Each row was made from one small tree. The marks that hang from a mark follow it in brackets, in alphabetical order. Every link used is in the known rows. Write each row's tree.
Known rows:
J{E}: [-1.82,+1.44,+0.12,-0.20,+0.62,-0.33,-1.89,+0.31,-0.25,-1.02,-0.38,+0.16,-0.28,-1.91,+0.34,-1.47,+0.05,-0.14,+0.58,+0.25,+3.29,-0.87,-0.76,-0.61,-0.29,+0.68,-0.33,+0.09,+1.15,+0.93,-0.60]
K{V{T X}}: [-1.26,+1.42,+1.44,+0.49,+2.35,-3.64,-1.49,+2.49,-0.44,+1.22,+0.61,+1.15,+1.80,-1.42,-0.37,-0.31,-0.99,-3.25,-0.48,-1.53,+0.65,-1.87,+1.20,-1.16,+0.26,+0.20,-0.15,-1.62,+5.67,+1.38,-0.37]
Q{E V}: [-2.81,+1.10,+3.69,-0.90,+1.63,+0.72,-0.76,+0.96,-1.10,+0.37,+3.01,-0.48,+1.66,+0.12,+0.27,-0.07,-1.29,-0.59,-0.96,+0.22,+0.95,-1.51,+0.25,-0.67,-0.58,+0.28,-0.39,+0.67,-0.12,+0.64,+0.20]
X{E{K{V} M T}}: [-3.00,-2.32,+0.27,-1.50,+3.34,-0.46,-1.41,+1.84,+0.14,+4.89,+2.11,+0.43,-0.43,-1.01,-0.96,-1.56,-0.90,+0.16,-0.40,-0.04,+2.85,-0.95,+0.50,+0.50,-0.74,-2.07,-1.71,+0.20,+1.17,+0.77,-1.56]
M{E{K}}: [-1.59,-1.24,+0.70,+0.62,-0.49,-0.96,-3.44,+1.62,-0.15,+0.79,-0.29,+1.22,-0.27,-2.63,-0.77,-2.78,+0.33,+0.42,+2.01,-0.11,+3.80,-2.08,+0.31,+0.77,+0.48,-1.92,-0.58,-0.94,+1.38,+0.28,-0.49]
Q{E{J K M T} V{X}}: [-4.34,-1.06,+4.06,-1.21,+4.36,-1.01,-0.59,+1.92,-0.35,+3.40,+4.81,-0.04,+1.51,+1.69,+1.10,-2.41,-1.98,-2.04,-2.44,-0.20,+2.66,-3.27,+0.36,-0.37,-0.72,-1.11,-1.25,-0.82,+0.90,+1.45,+0.25]
X{E{J M}}: [-2.92,-2.11,+0.68,-1.16,+2.22,+0.84,-0.06,+1.37,+0.82,+3.49,-0.10,-0.38,-0.40,+0.25,+1.22,-1.53,-0.46,+0.21,-1.13,-0.18,+3.97,-0.77,-0.05,+0.46,-0.89,-1.90,-0.55,+0.91,+0.92,+0.25,-0.42]
K{V{Q T X}}: [-1.34,+1.48,+3.22,+0.11,+2.81,-5.73,-1.53,+2.27,-0.22,+1.25,+0.59,+1.17,+3.03,-1.41,+0.27,-0.49,-1.22,-3.04,-1.40,-1.84,+0.54,-2.05,+1.17,-1.83,-0.21,+0.39,-0.11,-1.73,+6.57,+1.17,-0.72]
E{J K{V{Q T X}} M}: [-2.68,-0.95,+2.39,-0.09,+3.72,-4.13,-1.06,+2.44,+0.64,+4.15,+0.30,+2.66,+1.52,+1.46,+0.76,-2.85,-1.10,-1.96,-1.86,-1.37,+4.02,-3.59,+0.44,-0.81,-0.14,-1.34,-0.97,-1.30,+4.61,+1.43,-0.86]
V{Q{E{J M}} T X}: [-3.19,+0.21,+5.26,-0.49,+4.04,-5.65,-1.29,+0.84,+1.53,+1.42,+1.92,+0.13,+3.83,+0.74,+3.51,-2.21,-1.31,-2.77,-1.60,-1.42,+2.48,-2.40,+1.55,-1.57,-1.66,-0.38,-0.13,-0.40,+7.12,+0.78,-0.39]
K{V{Q}}: [-1.00,+1.29,+1.89,-0.66,+1.33,-2.70,-0.56,+2.32,-0.64,+2.06,+0.20,+1.16,+1.56,-1.07,-0.66,-0.42,-0.63,-1.05,-1.58,-1.13,+0.63,-1.40,-0.05,-1.06,+0.04,+0.01,-0.20,-0.68,+3.45,+0.66,-0.61]
X{E{J K M}}: [-3.20,-2.66,+0.48,-0.79,+2.17,+0.56,-1.63,+1.22,+1.01,+4.43,+0.23,+1.09,-0.71,+0.65,+0.49,-2.04,-0.48,+0.74,-0.26,+0.18,+4.56,-1.14,-0.22,+0.55,-0.40,-2.21,-1.16,+1.08,+0.36,+0.33,-0.78]
J{E{T} V}: [-2.15,+1.22,+0.47,-0.94,+1.67,+0.39,-1.57,+0.25,-0.78,+0.65,+1.46,-0.32,+0.36,-2.77,+0.55,-1.47,-0.24,-0.21,+0.41,+0.23,+0.97,-1.07,-1.51,-1.04,-0.51,+0.23,-0.43,-1.15,+1.23,+3.18,-0.89]
E{K{V{Q T X}} M}: [-2.17,-0.01,+2.55,-0.07,+4.19,-4.23,-2.18,+1.54,+0.26,+3.38,-0.04,+2.24,+1.73,-0.13,+0.52,-2.18,-1.01,-1.82,-0.69,-0.76,+2.76,-2.36,+1.17,-0.93,-0.36,-1.09,-1.00,-0.92,+4.81,+1.11,-1.74]
M{E{J K{V} T}}: [-2.27,-2.03,+0.17,+0.04,-0.03,-1.58,-1.73,+3.83,-0.49,+3.03,+2.04,+1.15,-0.34,-1.73,-1.92,-3.45,-0.34,-0.45,+0.45,-1.07,+3.95,-3.71,+0.11,+1.05,+0.28,-2.28,-1.03,-2.59,+1.78,+0.95,+0.32]
X{E{J M T}}: [-3.24,-2.66,+0.69,-1.43,+2.59,+0.28,+0.37,+1.50,+0.84,+4.22,+1.82,-1.22,-0.54,-0.12,+1.20,-1.69,-0.61,-0.06,-1.63,-0.45,+3.45,-0.89,+0.42,+0.72,-1.64,-2.14,-0.70,-0.07,+0.71,+0.39,-0.47]
E{J{V{Q}} K T}: [-2.27,-1.08,+2.02,-0.57,+1.36,-1.76,-1.75,+1.94,+0.55,+4.23,+2.93,+1.47,+0.97,-0.20,+0.71,-2.52,-0.59,+0.17,-1.54,-0.69,+0.87,-3.05,-0.96,-0.38,-0.11,-1.28,-0.77,-1.89,+1.44,+2.09,-0.31]
E{M}: [-1.43,+0.31,+0.63,-0.41,+1.94,+0.11,-0.34,+0.62,+0.14,+1.75,-1.17,-0.23,-0.15,-0.31,+1.56,-1.64,+0.07,-0.73,-0.85,+0.02,+2.39,-0.44,+0.30,+0.00,-0.73,-1.28,-0.18,-0.05,+1.26,+0.06,-1.03]
E{J T}: [-1.75,-0.34,+0.65,-0.38,+0.42,-0.88,+0.17,+2.59,+0.16,+2.43,+2.51,-0.55,-0.08,-0.37,+0.83,-1.81,-0.27,-0.84,-2.15,-1.12,+1.45,-2.07,+0.03,+0.27,-0.83,-0.82,-0.26,-1.94,+1.11,+0.29,+0.52]
K{V{T X{E{M}}}}: [-2.36,-0.03,+1.53,-0.29,+3.96,-3.01,-1.15,+2.25,-0.06,+2.45,+0.47,+0.61,+1.53,-1.16,-0.20,-0.53,-1.26,-2.79,-0.50,-1.08,+2.05,-1.30,+1.46,-0.97,-0.27,-0.73,-0.54,-0.53,+5.44,+1.48,-0.90]
X{E{J{V} K M}}: [-3.33,-2.53,+0.70,-0.89,+2.65,+1.35,-1.39,+0.83,+0.96,+4.68,+0.18,+1.26,-0.46,+0.35,+0.68,-1.85,-0.44,+0.80,-0.01,+0.45,+3.63,-1.44,-0.71,+0.16,-0.01,-2.33,-1.05,+0.98,+0.45,+1.78,-1.03]

Which tree is each row?
[-2.43,-0.01,+1.88,-0.03,+3.09,-0.96,+0.17,+1.05,+0.77,+2.64,-0.61,+0.48,+1.07,+0.69,+2.64,-1.91,-0.55,-2.34,-1.49,-0.93,+2.33,-2.13,-0.19,-0.86,-0.51,-1.45,+0.00,-1.27,+3.54,+2.64,-0.49]
E{J{V{T X}} M}
[-1.98,-1.57,+1.93,-0.08,+1.37,-4.14,-2.80,+3.03,-0.55,+2.39,+2.05,+0.88,+0.94,-3.19,-1.26,-3.13,-0.63,-1.08,+0.46,-1.00,+2.67,-2.98,+0.63,+0.08,+0.13,-1.77,-0.86,-2.65,+3.90,+0.81,-0.50]
M{E{K{V{Q X}} T}}
[-2.87,-0.87,+3.74,-0.86,+4.14,-1.33,-0.59,+1.38,-0.80,+1.78,+2.26,-0.99,+0.93,-1.06,+0.79,-0.53,-1.53,-1.62,-2.37,-0.27,+1.45,-0.94,+0.76,-0.59,-0.71,-0.59,-0.26,-1.02,+0.18,+1.14,-0.45]
Q{V{X{E{M T}}}}
[-3.01,-0.48,+4.22,-1.32,+4.40,-4.65,-2.16,+0.63,+0.85,+2.53,+2.94,+0.19,+2.40,-0.40,+2.15,-2.58,-1.02,-1.73,-1.44,-0.73,+1.45,-1.97,+0.87,-1.00,-1.09,-0.83,-0.84,-0.37,+5.31,+0.44,-1.13]
V{Q{E{K M T}} X}
[-1.88,-1.49,+0.66,+0.28,+1.03,-2.87,-2.75,+3.13,-0.67,+2.14,+1.98,+0.86,+0.21,-3.16,-1.65,-3.04,-0.34,-1.27,+1.07,-0.84,+2.83,-3.01,+0.66,+0.54,+0.54,-1.97,-1.00,-2.67,+3.36,+1.01,-0.35]
M{E{K{V{X}} T}}
[-2.10,-1.67,+1.27,+0.95,-0.51,-0.92,-3.04,+2.00,+0.21,+1.73,+0.15,+1.68,+0.49,-1.82,-0.22,-3.20,+0.00,-0.02,+1.91,-0.36,+3.74,-3.43,-0.14,+0.35,+0.45,-2.14,-0.56,-1.57,+2.08,+1.97,-0.03]
M{E{J{V{T}} K}}
[-3.40,-2.12,+4.53,-0.25,+4.41,-5.75,-2.66,+0.91,+1.78,+2.73,+0.93,+1.23,+2.72,-0.37,+2.51,-2.27,-1.28,-1.51,-1.02,-0.96,+3.62,-1.90,+1.66,-1.11,-1.16,-0.90,-0.54,-0.27,+5.71,+0.97,-1.25]
V{Q T X{E{J K M}}}
[-3.02,-0.08,+1.08,-1.16,+1.74,+0.68,+0.41,+0.95,+0.79,+2.44,+1.32,-0.26,+0.51,+1.73,+1.85,-2.10,-0.41,-0.76,-1.01,-0.27,+3.16,-1.92,-0.07,-0.01,-1.09,-1.37,-0.42,+1.18,+2.18,+0.21,+0.00]
Q{E{J M}}
[-2.79,+0.69,+1.12,-0.13,+2.74,-0.18,-2.96,-0.75,+0.11,+1.04,-0.81,+1.65,+0.84,-1.31,+1.29,-2.21,-0.33,-0.15,+1.99,+0.74,+3.65,-1.83,-0.51,-1.14,-0.62,-0.54,-1.10,-0.19,+2.08,+3.60,-1.80]
J{E{K M} V{T}}
[-3.68,-1.22,+1.64,-1.16,+3.56,-0.28,-0.97,+1.24,+0.78,+4.26,+3.54,+0.42,+0.84,+1.10,+1.38,-2.88,-0.90,-1.13,-0.53,-0.01,+1.85,-3.03,-0.43,-0.26,-0.69,-2.02,-1.28,-0.23,+2.97,+1.87,-0.40]
Q{E{J{V{X}} K M T}}
[-2.90,-2.20,+3.76,-1.20,+4.88,-4.61,-2.31,+0.83,+0.94,+3.50,+1.78,+0.20,+1.67,-1.37,+1.82,-2.11,-1.09,-0.94,-1.69,-0.50,+2.05,-0.89,+0.98,-0.72,-0.90,-1.21,-0.65,-0.43,+4.22,+0.54,-1.50]
V{Q X{E{K M T}}}
[-2.43,-1.00,+1.73,-0.65,+3.87,-1.62,-1.38,+0.62,+0.58,+2.04,-0.01,-0.41,+0.22,-1.06,+1.37,-1.14,-0.55,-1.68,-0.71,-0.19,+2.19,-0.17,+0.64,-0.51,-0.15,-1.22,-0.18,+0.21,+3.46,+0.43,-0.93]
V{X{E{M}}}
[-2.56,-0.41,+3.81,-0.54,+3.37,-1.47,-1.22,+1.71,-1.03,+1.26,+2.69,-0.80,+1.27,-1.62,+0.38,-0.03,-1.60,-1.65,-2.15,-0.26,+0.57,-0.87,+0.66,-0.71,-0.25,-0.03,-0.09,-1.15,+0.50,+1.04,-0.13]
Q{V{X{E{T}}}}
[-2.25,-0.97,+0.63,-1.08,+2.02,-0.32,+1.31,+2.05,+0.41,+3.60,+1.59,-1.08,-0.37,+0.69,+1.65,-2.62,-0.32,-1.00,-2.86,-0.98,+2.91,-1.77,+0.20,+0.61,-1.46,-1.79,-0.41,-1.57,+0.71,+0.43,-0.03]
E{J M T}
[-2.83,-1.41,+1.75,-1.01,+4.29,-3.48,-0.25,+3.13,+0.31,+5.54,+2.43,+1.45,+0.84,+1.02,+0.19,-3.32,-1.23,-1.87,-2.99,-1.37,+2.99,-3.51,-0.02,-0.16,-0.52,-1.76,-1.32,-2.24,+3.28,+1.30,-0.69]
E{J K{V{Q X}} M T}
[-2.02,-1.20,+0.38,-0.08,+0.59,-1.32,-1.61,+2.66,+0.30,+3.40,+2.99,+1.10,-0.44,-0.03,+0.11,-2.52,-0.43,-0.04,-1.23,-0.71,+2.25,-2.72,+0.00,+0.48,-0.37,-1.19,-0.95,-1.70,+0.64,+0.29,+0.09]
E{J K T}
[-1.99,+1.82,+2.23,-0.92,+1.60,-0.77,-1.92,-0.35,-0.23,+0.04,-0.29,+0.62,+1.48,-2.14,+1.13,-1.26,-0.26,+0.41,+0.05,+0.00,+1.54,-1.17,-1.79,-1.69,-0.29,+0.62,-0.15,-0.23,+2.42,+3.07,-1.22]
J{E V{Q}}
[-2.55,-1.12,+2.66,+0.71,+2.97,-3.87,-4.09,+0.92,+0.69,+1.31,+1.22,+1.14,+1.66,-1.80,+1.15,-1.05,-0.97,-1.79,+1.23,-0.51,+2.18,-1.14,+1.98,-0.68,-0.15,-0.56,-0.55,-0.15,+4.82,+0.79,-0.87]
V{T X{E{K}}}
[-2.38,-2.00,+1.66,-0.08,+1.16,-3.84,-2.00,+3.70,-0.24,+3.08,+2.19,+1.21,+0.75,-1.87,-1.12,-3.64,-0.56,-1.31,-0.55,-1.50,+3.51,-3.99,+0.09,+0.38,+0.27,-1.94,-0.82,-2.99,+3.77,+1.09,+0.10]
M{E{J K{V{Q X}} T}}
[-2.49,-1.44,+1.37,-0.84,+1.90,-1.48,-2.80,+1.49,+0.26,+3.60,+1.01,+1.74,+0.51,-1.32,-1.39,-0.72,-0.87,+0.64,+0.42,-0.05,+2.25,-1.00,+0.09,-0.29,+0.24,-0.89,-1.13,+0.83,+2.19,+0.55,-1.20]
X{E{K{V{Q}}}}
[-1.71,-1.69,+0.68,+0.26,-0.28,-1.82,-2.97,+2.27,-0.30,+1.50,+1.62,+0.39,-0.24,-3.23,-0.68,-3.18,+0.08,+0.23,+1.52,-0.32,+3.13,-2.25,+0.70,+0.98,-0.27,-2.11,-0.91,-1.94,+1.42,+0.26,-0.42]
M{E{K T}}
[-2.87,+0.05,-0.13,-0.85,+3.72,-2.04,-1.66,+1.23,-0.42,+2.13,+1.36,+0.89,-0.22,-1.31,-0.34,-2.81,-0.73,-1.44,-0.03,-0.12,+4.02,-2.10,-0.39,-0.36,-0.35,-0.45,-1.53,-1.16,+2.57,+1.82,-1.37]
J{E{K{V{X}} M T}}
[-1.38,+0.49,+0.61,+0.31,+2.07,-2.30,-3.01,+2.17,-0.55,+2.31,+0.63,+2.50,+0.34,-0.88,-1.34,-1.24,-0.65,-1.58,+0.24,-0.48,+1.44,-2.09,+0.00,-0.69,+1.26,-0.45,-0.85,-0.91,+3.24,+0.89,-0.71]
E{K{V{X}}}
[-2.57,-0.76,+2.30,+0.16,+3.63,-1.61,-2.94,+0.00,+0.59,+2.48,+0.45,+0.98,+1.64,-1.60,+1.48,-1.10,-0.74,-1.42,+0.97,-0.07,+1.08,-1.13,+0.72,-1.27,+0.05,-1.23,-0.46,-0.33,+4.18,+2.89,-1.37]
J{V{T X{E{K M}}}}
[-2.80,-1.92,+0.80,-1.59,+2.69,+0.16,-0.41,+0.97,+0.47,+3.63,+1.59,-1.51,-0.24,-1.45,+1.05,-1.22,-0.44,+0.15,-0.79,-0.02,+2.45,+0.04,+0.75,+0.66,-1.65,-1.90,-0.76,+0.19,+0.96,+0.25,-1.09]
X{E{M T}}
[-2.58,-1.49,+2.03,-1.10,+1.62,+0.04,-1.04,+1.16,+0.69,+3.25,+0.68,+0.31,+0.79,-0.66,+0.98,-0.75,-0.63,+0.68,-0.88,-0.50,+1.80,-1.10,-0.74,-0.50,-0.30,-1.17,-0.09,+0.57,+1.70,+1.63,-0.38]
X{E{J{V{Q}}}}
[-2.24,+1.10,+4.73,-0.28,+3.22,-3.75,-2.37,-0.01,+0.57,+1.10,+1.61,+0.41,+3.91,-1.37,+2.51,-0.72,-0.93,-2.04,+0.03,-0.76,-0.61,-1.72,+0.53,-2.23,-0.61,-0.04,+0.14,-0.48,+6.43,+2.71,-0.75]
J{V{Q{E} T X}}
[-2.71,-0.99,+2.51,-1.55,+4.40,-3.67,-0.05,+2.69,+0.09,+4.30,+1.58,+0.30,+1.63,-0.50,-0.07,-1.16,-1.46,-2.34,-2.73,-1.56,+1.78,-1.93,+0.16,-0.91,-0.43,-0.92,-0.50,-1.13,+5.02,+1.17,-0.57]
K{V{Q X{E{J M T}}}}
[-2.30,-1.48,+2.25,+0.62,+0.93,-4.10,-2.70,+3.26,+0.16,+2.06,+0.45,+2.22,+1.29,-1.45,-0.93,-3.30,-0.72,-1.37,+0.41,-1.32,+4.42,-4.02,+0.44,-0.02,+0.51,-1.74,-0.71,-2.14,+4.56,+1.16,-0.01]
M{E{J K{V{Q T X}}}}
[-2.27,+1.39,+0.45,-0.84,+2.34,+1.61,-1.06,-0.65,-0.22,+0.73,-1.36,+0.09,+0.13,-1.40,+1.47,-1.63,+0.06,-0.25,+0.48,+0.53,+2.83,-0.94,-1.71,-1.11,-0.35,-0.40,-0.39,+0.02,+1.25,+3.12,-1.39]
J{E{M} V}
[-1.77,-1.05,+1.88,+0.39,+0.99,-3.48,-3.40,+2.68,-0.44,+1.64,+0.12,+1.92,+0.75,-2.54,-1.32,-2.79,-0.45,-0.96,+1.03,-0.70,+3.28,-2.80,+0.23,-0.04,+0.86,-1.56,-0.69,-1.65,+3.94,+0.95,-0.57]
M{E{K{V{Q X}}}}
[-2.38,-0.64,+1.58,-0.40,+3.54,-0.32,-2.42,+0.12,+0.33,+2.97,+0.08,+0.81,+0.59,-1.23,+1.30,-0.94,-0.54,-0.80,+0.46,+0.28,+0.87,-0.86,-0.39,-1.01,+0.53,-1.41,-0.36,+0.04,+2.82,+2.67,-1.25]
J{V{X{E{K M}}}}
[-2.33,-0.61,+2.55,+0.31,+3.00,-3.74,-2.84,+0.95,+0.68,+0.68,+0.95,-0.02,+1.73,-1.93,+1.49,-0.49,-0.87,-2.15,+0.63,-0.75,+1.71,-0.71,+1.93,-0.95,-0.59,-0.32,-0.07,-0.33,+5.17,+0.76,-0.54]
V{T X{E}}
[-1.62,-1.01,+0.70,+0.55,+0.82,-2.22,-3.22,+2.73,-0.76,+1.47,-0.03,+1.80,-0.03,-2.66,-1.69,-2.71,-0.19,-1.03,+1.69,-0.55,+3.44,-2.82,+0.40,+0.36,+1.29,-1.62,-0.78,-1.63,+3.35,+0.84,-0.44]
M{E{K{V{X}}}}
[-3.30,-2.37,+0.73,-1.58,+2.94,+1.21,+0.35,+1.43,+0.63,+4.84,+1.80,-1.09,-0.26,-0.38,+1.25,-1.54,-0.63,+0.15,-1.52,-0.24,+2.25,-1.02,-0.30,+0.28,-1.27,-2.25,-0.68,-0.23,+0.92,+1.85,-0.55]
X{E{J{V} M T}}
[-2.76,-1.06,+3.20,-0.16,+3.64,-2.72,-1.69,+0.74,+1.23,+3.83,-0.07,+2.21,+1.87,+1.10,+2.53,-3.07,-0.78,-1.27,-1.08,-0.66,+2.86,-2.92,-0.19,-1.00,-0.23,-1.69,-0.62,-1.19,+3.75,+2.54,-1.01]
E{J{V{Q T X}} K M}
[-2.60,+0.74,+0.26,-0.62,+2.49,+1.39,-2.37,-0.59,-0.11,+1.56,-0.98,+1.55,-0.23,-1.25,+0.76,-2.35,-0.06,+0.40,+1.44,+1.04,+3.31,-1.46,-1.91,-0.84,+0.07,-0.70,-1.01,+0.26,+0.77,+3.31,-1.78]
J{E{K M} V}
[-3.37,-2.62,+1.15,-0.58,+2.91,+0.40,-1.83,+0.74,+1.09,+4.66,+0.41,+1.24,+0.19,+0.37,+1.03,-1.90,-0.69,+0.46,+0.47,+0.26,+3.91,-1.56,+0.06,-0.06,-0.52,-2.30,-1.07,+0.81,+1.34,+2.15,-1.08]
X{E{J{V{T}} K M}}
[-2.69,+0.26,-0.33,-0.96,+2.92,-0.91,-1.49,+1.43,-0.49,+2.25,+1.19,+0.79,-0.64,-1.25,-0.81,-2.72,-0.55,-0.35,-0.05,+0.30,+4.17,-1.96,-0.73,-0.13,-0.76,-0.54,-1.64,-0.88,+1.28,+1.56,-1.41]
J{E{K{V} M T}}
[-1.90,+1.11,+4.49,+0.68,+2.63,-2.92,-1.67,+1.35,-0.97,-0.52,+1.32,+0.14,+2.25,-1.27,+1.07,-0.07,-1.43,-2.66,-1.45,-0.67,+0.66,-1.61,+1.27,-1.27,-0.34,+0.70,+0.16,-1.69,+1.82,+1.39,-0.18]
Q{V{T X}}
[-2.59,-1.27,+3.74,-0.85,+3.15,-4.22,-1.69,+1.37,+0.88,+2.24,+0.91,+0.27,+1.86,-0.72,+1.81,-1.26,-1.02,-1.39,-2.17,-1.17,+1.88,-1.31,+0.18,-1.10,-0.27,-0.51,+0.19,-0.25,+4.66,+0.43,-0.38]
V{Q X{E{J}}}
[-3.11,-1.23,+3.53,-0.88,+3.93,-1.16,+0.07,+2.00,-0.76,+2.39,+2.37,-0.83,+0.90,-0.38,+0.85,-0.93,-1.70,-1.88,-3.01,-0.35,+1.93,-1.41,+0.37,-0.49,-0.67,-0.70,-0.25,-1.13,+0.19,+1.28,-0.06]
Q{V{X{E{J M T}}}}
